What can hang from each mark
Z556: Z321
Z223: Z61
Z61: Z223 Z556 Z804 Z848
Z877: Z321
Z848: Z61
Z804: Z61
Z321: Z223 Z248 Z556 Z804 Z848 Z877

Each row was made from one small tree. Brackets hold a mark, then the marks that hang from it, in the order of their numbers. Every link used is in the known rows. Write each row's tree.
Known rows
{Z804 {Z61 Z223 {Z556 {Z321 Z248 Z877}} Z848}}: [ 0.12  1.83  2.63 -0.89  0.62  0.21 -1.11  0.06 -2.00 -1.84 -1.38  0.54
 -0.29  0.95 -1.13  2.31  1.61  3.40  2.60  1.73  0.21  1.92]
{Z556 {Z321 Z248 {Z804 Z61} Z877}}: [ 0.69  1.54 -1.41  1.80  1.37 -2.04  0.05  1.97 -1.37 -1.56  1.46 -1.68
  3.84 -0.34  0.04  2.97  0.75  4.09  1.39  0.51  6.66  0.91]
{Z556 {Z321 Z877}}: [ 0.20 -1.23 -1.81 -1.28 -0.02 -3.05 -1.77 -0.40  0.36 -0.85  0.12 -0.17
  1.15  1.15 -0.11  1.05 -0.14  4.82  0.14  0.56  4.30  0.26]
{Z804 {Z61 Z223 Z556 Z848}}: [ 0.97 -0.40  0.97 -0.36  1.96  0.89 -1.71 -2.01  0.87 -1.20 -1.76  4.05
 -3.58  2.39 -0.18  1.95  0.89  1.34  2.42  0.96 -2.59 -1.07]
{Z848 {Z61 Z223 {Z556 Z321} Z804}}: [ 0.46 -1.79  2.02 -5.57  1.48 -0.98  1.64 -0.23  3.53 -0.47 -1.65  4.04
 -2.83  1.62 -2.31  1.76 -1.83  0.41  2.40  0.18 -0.95 -2.02]
{Z877 Z321}: [-0.46 -2.42 -1.95 -0.33  0.19 -1.58 -2.00 -2.26  1.01  1.29 -1.54  0.84
 -0.19  2.90  1.40  2.16  0.51  3.83 -1.67  0.36  1.27 -0.09]
{Z61 Z556 Z804}: [ 1.88 -2.06 -1.62 -3.35  0.99 -1.29 -1.57 -1.29  1.62 -1.26 -0.85  2.52
 -3.01  0.28 -0.33  2.39 -0.64  1.36  1.79  2.26 -2.00 -1.34]
{Z223 {Z61 {Z556 {Z321 Z248 Z877}} Z804}}: [ 3.15  0.95 -0.05 -3.19 -0.19 -1.91 -0.90  1.52 -1.58 -1.84 -0.11  0.25
  0.03 -1.27 -0.26  3.53 -0.35  0.50  0.72  1.97  0.88  1.51]
{Z556 {Z321 Z223 {Z848 Z61} Z877}}: [ 0.12 -0.45  2.60  0.25  1.39 -1.38  0.93  0.82  1.09  0.17  3.31 -0.59
  1.54  1.73 -1.63  0.43  1.19  2.25  1.78 -0.15  5.34  0.68]
{Z877 {Z321 Z223 Z248 Z556 Z804 Z848}}: [-0.11  0.10  2.36  3.27  0.57  2.05  1.25 -0.67 -1.54  2.72  3.98 -3.39
  5.56 -1.20 -0.72  1.36  3.34  0.93  1.83  2.56  2.28  3.35]
{Z556 {Z321 Z223 Z248 Z804 Z877}}: [-0.02  0.81  0.18  0.29 -0.14 -0.92  1.14  1.96 -1.29  0.45  3.39 -3.97
  4.83 -1.36 -1.79  0.72  0.88  4.70  1.36  0.60  7.02  2.23]
{Z848 {Z61 {Z556 {Z321 Z223 Z248}} Z804}}: [ 0.47  0.44  3.38 -2.49  0.63 -0.07  1.80  1.73  1.51 -0.72  0.02 -0.33
 -0.79  0.93 -2.79  2.48 -0.39 -0.35  3.61  1.07  1.90  0.23]
{Z61 Z848}: [ 0.99 -2.55 -0.90 -1.10  1.11 -0.84 -2.83 -1.85  1.43 -0.90  0.24  1.48
 -1.81  1.60 -0.46  1.80 -0.37  3.43  0.95  1.78 -0.43 -1.50]
{Z804 {Z61 Z223 Z848}}: [ 0.45 -0.14 -0.15  0.19  1.85  0.33 -1.47 -2.26  1.38 -0.37 -0.77  2.30
 -2.49  2.88 -0.37  1.64  0.65  2.06  0.81 -0.08 -0.78 -1.84]
{Z804 Z61}: [ 1.15 -0.03 -2.55  2.61  1.63 -1.55 -2.32 -1.56  1.48 -1.36 -1.15  2.08
 -1.28  3.31  1.27  2.76  0.81  1.11  0.70 -0.43  2.67 -1.83]
{Z848 {Z61 Z223 Z556}}: [ 0.67 -1.82  2.38 -2.45  1.53 -0.31 -0.61 -2.13  2.25 -1.15 -0.95  5.78
 -2.71  4.66 -0.96  2.02  1.21  0.53  2.14 -0.20 -0.61 -1.39]
{Z556 {Z321 Z223}}: [-0.44 -0.96 -0.64  0.63  0.00 -0.82 -0.22 -0.42  2.10  0.95 -0.09 -0.84
  0.67  1.47 -0.93 -0.15 -0.53  2.16  1.56 -0.55  4.59 -0.40]
{Z848 {Z61 Z804}}: [ 1.52 -1.94 -0.72 -3.21  1.62 -2.23 -0.10 -0.53  3.02 -1.12  0.67  2.07
 -2.43  2.53 -1.29  3.09 -1.08  0.97  0.43  0.24  0.62 -2.80]
{Z321 Z223 Z248 Z556 Z804 Z877}: [ 1.14  1.95  0.89  1.87 -0.46  0.05  0.31  0.46 -2.57 -0.26  5.25 -4.34
  5.53 -0.88 -2.05  1.13  3.66  2.60  1.66  1.94  4.71  3.45]
{Z877 {Z321 Z248 Z556 Z848}}: [-0.26 -0.25  1.73  2.42  0.19  0.64 -1.88 -2.90 -1.60  1.00  0.86 -1.10
  3.25  1.36  0.72  2.60  3.56  0.64  1.30  3.23  0.03  2.86]

Write each row's tree
[ 1.92 -0.63 -1.63 -0.08  0.87 -1.91 -0.77 -0.38 -0.59 -1.09  3.92 -0.84
  3.80 -0.76 -0.75  1.42  1.88  3.49  0.88  2.04  3.18  1.16] => {Z321 Z556 Z804 Z877}
[ 0.01 -0.34  3.51 -1.61  2.15 -0.51  2.15  0.61 -0.40  0.14  4.15  0.65
  3.81  0.29 -2.39  1.58  1.41  3.11  2.27  0.67  4.23  0.84] => {Z556 {Z321 Z248 Z804 {Z848 {Z61 Z223}} Z877}}
[ 0.77 -1.81 -0.35 -5.11  1.00  0.05 -0.50 -2.24  2.12  0.62  0.43  1.08
 -3.14  0.26 -2.20  1.02 -1.29  2.96  0.28  1.54 -3.63 -2.09] => {Z61 Z223 Z804 Z848}
[ 0.85 -2.47  1.24 -1.34  1.60  0.64  1.08  2.00  1.67  0.60  1.29  0.31
  0.58 -2.44 -1.89  0.10 -1.84  3.27  3.83  2.00  1.49 -0.14] => {Z61 {Z556 {Z321 Z223 Z804}} Z848}
[ 0.50 -2.76  3.01  0.34  2.69  0.74  2.21  0.89  1.51  1.99  2.74  2.11
  1.16  0.67 -0.14  1.80  1.42  1.47  1.94  0.98  1.53  0.62] => {Z877 {Z321 Z223 Z804 {Z848 {Z61 Z556}}}}
[ 0.80  2.33  2.72  2.96 -0.40  0.86 -1.24 -1.64 -3.14 -0.35  4.69 -3.63
  4.07  0.43 -1.62  0.81  5.21  0.79  2.43  2.75  2.77  4.04] => {Z321 Z223 Z248 Z556 Z848 Z877}
[ 0.60  1.13  3.66  1.44  0.86 -0.16 -0.23 -0.27 -1.49 -0.72  4.66 -1.34
  1.69  2.84 -1.70  1.96  3.99  1.54  1.64  0.74  4.21  1.95] => {Z321 Z223 Z248 {Z848 Z61} Z877}
[ 1.94  2.08  0.81  0.49 -1.23  0.82  0.52 -0.23 -1.13  2.23  1.27 -3.58
  2.12  0.22 -0.34  2.91  1.73 -1.92 -1.40  0.99  0.16  2.74] => {Z877 {Z321 {Z223 {Z61 Z804}} Z248 Z556}}
[ 1.31 -1.69  1.64 -5.24  1.53 -0.56  0.70 -1.37  2.76 -0.82 -0.50  4.65
 -3.81  2.69 -1.99  2.38 -0.14  0.16  1.65  0.38 -2.50 -2.02] => {Z848 {Z61 Z223 Z556 Z804}}
[ 1.09 -1.55 -0.34 -4.69  0.73 -0.22 -0.62 -2.47  1.73 -0.18 -1.01  3.30
 -3.24  0.87 -1.17  1.23 -0.21  1.20  1.46  1.33 -3.13 -1.22] => {Z61 Z223 Z556 Z804}
[ 3.77 -2.21  0.12 -0.98  1.40 -0.26 -3.01 -0.75  0.65 -1.65 -0.58  4.55
 -3.10  1.11  0.72  2.88 -0.45 -0.17  1.17  1.82 -2.25 -0.96] => {Z223 {Z61 Z556 Z848}}
[ 1.80  1.60  0.61  5.20  2.65  0.80 -0.41 -0.67 -1.12 -1.24  3.18 -0.23
  3.95 -0.49  0.17  3.12  3.16 -1.26  4.05  2.67  2.59  0.80] => {Z321 Z248 Z556 {Z804 Z61} Z848}
[-0.02 -2.13  1.80 -1.48  1.46  0.43 -0.68 -2.43  1.56  0.45 -1.08  4.33
 -0.92  0.84 -0.35  0.08  0.35  0.76  3.73  1.57 -0.69 -0.30] => {Z61 Z223 {Z556 {Z321 Z848}}}
[-1.26  0.06  0.55  1.57 -1.03  0.41 -0.91 -1.54 -0.85  2.07 -0.07 -2.75
  1.65  2.82  0.17  1.95  2.47  2.97 -0.84  0.43  2.73  2.11] => {Z877 {Z321 Z223 Z248}}
[-0.69 -0.51 -0.02  1.20 -0.12  0.61  0.79  0.09 -0.65  2.64  1.90 -2.92
  3.57  0.50 -0.12  1.87  1.62  3.78 -0.52  0.47  3.83  1.84] => {Z877 {Z321 Z223 Z248 Z804}}
[ 3.16 -0.37  0.13  1.11  0.31  0.21 -1.54 -0.55  0.69 -0.26  0.25  2.89
 -1.60  2.04  0.73  1.54  1.04 -1.60  0.95 -0.39  1.20  0.06] => {Z321 {Z223 {Z61 Z556}}}
[ 1.39 -2.89  3.02 -1.63  3.56  0.70  1.32 -1.02  2.11 -0.08  2.61  6.05
 -0.49  1.28 -1.20  1.58  1.02  0.33  3.63  1.02 -0.37 -1.49] => {Z321 Z804 {Z848 {Z61 Z223 Z556}}}
[ 2.60 -1.20  0.62 -1.05  1.03  0.84  0.41 -0.15  0.39  2.54  0.85  1.15
 -1.55 -0.85  0.92  1.97  0.45 -1.43 -0.47  1.25 -2.20  0.91] => {Z877 {Z321 {Z223 {Z61 Z556 Z804}} Z848}}
[ 1.27 -2.18  0.74 -5.71  1.18  0.56 -0.77 -1.94  1.60 -0.21 -0.57  2.90
 -4.21 -0.31 -2.10  1.32 -0.89  2.19  1.79  2.64 -5.37 -1.33] => {Z61 Z223 Z556 Z804 Z848}
[-0.07 -1.03  4.39 -3.70  1.53  1.07  1.17 -1.79  0.22  1.12 -0.13  2.68
 -1.43  1.96 -1.10  3.45  1.87  0.29  1.38  2.10 -3.63  0.93] => {Z877 {Z321 Z248 {Z848 {Z61 Z223 Z556 Z804}}}}
[ 4.37 -2.01 -0.50 -3.75  1.61 -0.45 -1.74 -0.02  1.20 -1.37 -0.16  3.36
 -4.20 -0.90 -0.29  3.23 -1.77 -0.42  0.82  2.40 -4.11 -1.62] => {Z223 {Z61 Z556 Z804 Z848}}
[ 2.86 -0.71 -0.21 -0.80  1.01 -0.85  1.15  3.17  0.01  0.87  4.07 -1.81
  2.46 -2.48 -1.31  0.56 -1.42  3.37 -0.25  0.13  4.33  0.61] => {Z556 {Z321 {Z223 {Z61 Z848}} Z804 Z877}}
[ 1.49  1.37  1.77 -0.66  1.83  0.74 -0.36  0.45 -2.53 -1.73  1.85  0.95
  0.65 -0.25 -1.11  2.75  2.42  3.98  2.21  2.19 -0.41  1.57] => {Z321 Z248 {Z804 {Z61 Z223 Z556 Z848}} Z877}
